Each row was made from one small tree. The marks that hang from a mark follow it in brackets, in the order of their numbers. Every link used is in the known rows. Write each row's tree.
Known rows
Z257[Z224[Z700] Z241]: [-5.23 -0.63 1.95 0.00 -1.70 -1.66 -0.51 4.21 -1.00 1.49 -0.04 -1.44 0.08 5.92 5.66 -0.53 -0.87 1.27 3.71 0.79]
Z241[Z257[Z224[Z21[Z91 Z588] Z700]]]: [3.64 0.87 -0.89 -5.01 -0.07 2.15 -6.85 -1.06 -2.36 2.35 2.71 1.50 -0.57 0.09 1.19 1.26 -2.15 -0.52 -1.63 4.62]
Z404[Z91[Z21]]: [-1.24 -0.55 -0.19 4.67 -2.16 -0.18 6.42 -1.24 1.68 -1.25 -3.93 -1.23 3.30 0.43 -0.95 -1.44 0.33 -1.13 0.72 -1.17]
Z257[Z224 Z241]: [-4.44 -0.87 2.06 1.02 -1.47 -2.33 0.86 2.94 -0.07 0.68 -0.01 -1.68 1.17 4.43 3.69 0.29 -0.52 0.96 3.63 -1.52]
Z700[Z224]: [-2.53 -0.81 -0.36 0.31 -2.59 -2.30 3.36 1.31 1.72 0.71 5.27 2.35 1.34 1.29 -0.50 -1.19 2.25 0.93 2.92 2.41]
Z21[Z224 Z588[Z973]]: [-1.22 0.97 1.42 1.69 1.45 -3.16 0.48 0.23 2.00 -1.90 1.34 -1.36 0.54 -2.12 -1.41 0.53 0.49 0.63 -0.36 -4.48]
Z257[Z224[Z21[Z91 Z588] Z700] Z241]: [-1.73 -0.08 2.57 -5.77 -0.88 2.05 -4.12 2.68 -2.09 0.99 0.49 1.38 0.43 2.81 1.78 1.05 -2.25 -0.20 -0.58 0.72]
Z241[Z257[Z224[Z21 Z700]]]: [2.35 0.39 -2.32 -1.96 -1.23 -0.67 -2.61 0.95 -1.37 2.65 2.69 1.24 0.83 2.22 4.51 0.21 -1.11 0.80 0.14 2.65]
Z241[Z257[Z224]]: [0.82 0.15 -1.51 1.54 -0.81 -1.93 -1.69 -0.58 0.12 1.94 2.29 -1.36 0.65 1.42 2.93 0.62 -0.38 0.75 2.69 2.28]
Z973[Z588[Z21[Z91 Z224[Z700]]]]: [2.47 -1.57 -2.05 2.11 2.40 1.64 -0.14 -1.96 -2.10 0.26 -4.93 -3.11 -4.60 0.13 -0.27 0.60 2.50 -0.16 0.64 0.76]
Z257[Z224[Z21[Z588] Z700] Z241]: [-3.21 0.50 2.62 -4.62 -0.68 -0.56 -2.96 3.94 -0.95 0.86 1.90 1.03 1.75 2.97 3.66 0.34 -2.65 0.27 0.03 -0.96]
Z91[Z21[Z224[Z700] Z588]]: [-1.65 0.67 1.69 1.77 0.76 1.49 -0.14 -0.91 1.57 -0.35 -2.19 -1.26 -0.04 -2.42 -1.35 -0.28 -1.44 -0.17 0.60 1.57]
Z404[Z91[Z21[Z224 Z588[Z973]]]]: [-0.95 0.87 2.47 2.95 0.21 -2.24 3.46 -2.26 2.75 -3.12 -3.64 -3.98 3.13 -1.33 -1.94 -0.04 -0.16 -1.29 -2.13 -5.23]
Z588[Z21[Z91 Z224[Z700]] Z973]: [2.05 -0.55 0.59 0.31 0.59 0.61 0.28 -2.00 -0.28 -2.38 -4.98 -1.17 -3.96 0.59 -0.18 -0.15 -0.16 0.11 -1.94 -1.50]
Z973[Z588[Z21[Z91]]]: [2.91 -2.07 -2.23 1.61 -0.04 0.34 1.18 -3.33 -0.79 -1.00 -3.49 -0.38 -2.96 -1.50 -2.52 -0.35 2.73 -1.31 1.23 -0.17]
Z224[Z21[Z91] Z700]: [1.40 -0.93 -1.72 -1.43 -1.27 2.58 1.39 1.22 -1.78 0.93 0.24 4.32 -0.54 0.55 -0.23 -0.82 0.95 0.42 -0.66 1.28]
Z241[Z257[Z224[Z21[Z588] Z700]]]: [2.19 1.41 -0.99 -4.05 -0.03 -0.29 -5.74 0.32 -1.04 2.14 3.99 1.03 1.26 0.22 2.68 0.69 -2.81 -0.15 -1.09 3.06]
Z257[Z224[Z21[Z588]]]: [-1.35 1.34 0.51 -3.72 -0.14 -0.01 -1.37 1.02 1.59 1.25 3.73 1.71 2.61 -1.74 0.21 1.20 -1.75 -0.02 -0.48 -2.18]
Z973[Z588[Z21[Z224]]]: [1.76 -1.06 -2.25 4.26 2.56 -1.45 2.32 -1.80 0.38 -0.82 -3.36 -3.18 -1.69 -1.77 -0.73 0.72 2.89 0.21 1.40 -3.04]
Z241[Z257]: [2.69 -0.74 -2.71 4.32 -0.62 -1.95 0.52 -1.12 -0.54 -0.03 1.68 1.16 0.36 -0.08 0.33 -0.94 0.65 0.36 1.87 2.47]

Which tree is each row?
[-1.36 0.78 2.60 0.44 -0.28 -1.50 -0.15 -0.97 2.54 -1.79 -2.17 -1.23 0.20 -1.78 -0.96 -1.18 -0.47 -0.42 -0.34 -1.26] => Z91[Z21[Z224[Z700] Z588[Z973]]]
[-1.64 0.33 1.11 2.87 -1.09 0.00 3.42 -1.88 1.97 -1.93 -2.37 -1.35 3.47 -1.68 -2.78 -1.14 -1.41 -1.99 -0.76 -0.51] => Z404[Z91[Z21[Z588]]]
[3.39 -1.59 -2.16 3.16 2.58 1.10 1.23 -3.41 -0.92 -0.62 -4.81 -3.11 -3.26 -1.82 -2.19 1.37 3.13 -0.40 0.66 -1.71] => Z973[Z588[Z21[Z91 Z224]]]
[2.10 0.21 0.77 -3.71 -1.11 -0.48 -0.35 -0.74 0.43 -2.19 1.90 4.59 1.02 -2.65 -3.52 -0.43 0.91 -0.91 -2.85 -3.40] => Z224[Z21[Z91 Z588[Z973]]]
[1.19 -0.05 -0.37 -3.28 -0.07 3.07 -1.38 0.69 -1.38 0.26 1.60 4.32 -0.45 -1.50 -1.95 -0.33 -0.68 -0.47 -2.03 1.63] => Z224[Z21[Z91 Z588] Z700]
[-1.93 0.44 -0.81 -2.91 -1.53 0.28 0.35 2.94 0.06 2.67 2.11 2.03 1.05 1.99 4.07 0.08 -0.84 1.10 0.73 -0.20] => Z257[Z224[Z21 Z700]]
[1.22 -0.07 0.28 -5.25 -1.66 1.43 -0.23 -0.50 0.65 0.27 5.85 5.13 1.63 -1.99 -4.42 0.19 1.38 -0.74 -1.42 2.35] => Z700[Z224[Z21[Z91 Z588]]]
[-0.29 0.63 0.01 -4.20 -1.52 -1.01 1.00 0.72 1.91 -0.01 7.29 4.91 3.23 -1.86 -2.77 -0.51 0.79 -0.08 -0.50 0.79] => Z700[Z224[Z21[Z588]]]
[-1.65 0.05 0.06 5.22 -0.02 0.74 5.14 -0.14 0.52 -0.10 -5.22 -4.31 1.51 1.87 1.24 -0.56 -0.01 -0.01 -0.25 -0.38] => Z404[Z91[Z21[Z224[Z700]]]]
[-2.36 0.85 0.39 1.92 2.43 0.39 -0.79 1.86 0.05 0.39 1.33 -1.64 -0.83 -0.76 0.10 0.46 -0.74 0.98 0.21 0.74] => Z21[Z224[Z700] Z588]
[0.87 -0.88 -2.24 3.44 2.39 -0.81 1.14 -0.56 -0.71 0.00 -3.58 -3.53 -2.88 0.07 1.14 0.07 2.22 0.32 1.31 -0.79] => Z973[Z588[Z21[Z224[Z700]]]]
[1.32 0.24 0.82 -4.50 -1.43 -0.13 -1.61 0.58 -0.59 -1.30 1.71 4.53 -0.34 -0.90 -1.59 -1.07 0.43 -0.77 -3.11 -1.22] => Z224[Z21[Z91 Z588[Z973]] Z700]
[-0.14 0.87 0.43 -3.61 -1.30 -2.46 -0.38 2.09 0.75 -1.43 3.24 4.06 1.37 -0.51 0.12 -1.57 -0.20 -0.32 -2.28 -2.80] => Z224[Z21[Z588[Z973]] Z700]
[-1.87 1.07 1.24 3.27 0.94 1.20 2.19 -0.70 0.77 -0.69 -3.81 -4.25 1.72 -0.32 -0.66 -0.15 -1.71 -0.88 -1.52 0.00] => Z404[Z91[Z21[Z224[Z700] Z588]]]
[-0.41 -0.63 -0.62 2.49 1.59 2.38 0.97 0.87 -1.82 1.29 -1.67 -0.98 -2.72 1.05 0.41 0.47 1.30 1.46 1.00 1.65] => Z21[Z91 Z224[Z700]]
[0.07 0.06 0.41 1.82 2.69 2.19 -0.73 -0.96 -0.19 -0.05 0.07 -1.51 -1.13 -2.61 -3.32 1.65 0.14 0.22 -0.19 -0.12] => Z21[Z91 Z224 Z588]
[2.70 -0.87 -0.45 2.94 1.86 3.12 1.84 -3.18 0.14 -1.78 -4.68 -0.99 -2.99 -1.65 -2.67 0.89 -0.38 0.07 -0.47 -0.98] => Z588[Z21[Z91 Z224]]
[0.02 0.17 -1.63 0.52 -1.04 -1.33 -3.03 0.68 -1.12 2.83 2.06 -1.46 -0.84 3.19 4.89 -0.16 -1.11 0.89 2.46 4.69] => Z241[Z257[Z224[Z700]]]
[-0.65 0.46 1.70 -0.52 1.34 -0.23 -2.15 0.18 -0.37 -0.82 -0.25 -1.14 -2.41 -0.15 -1.07 0.41 0.45 0.18 -1.14 -0.69] => Z21[Z91 Z224[Z700] Z588[Z973]]
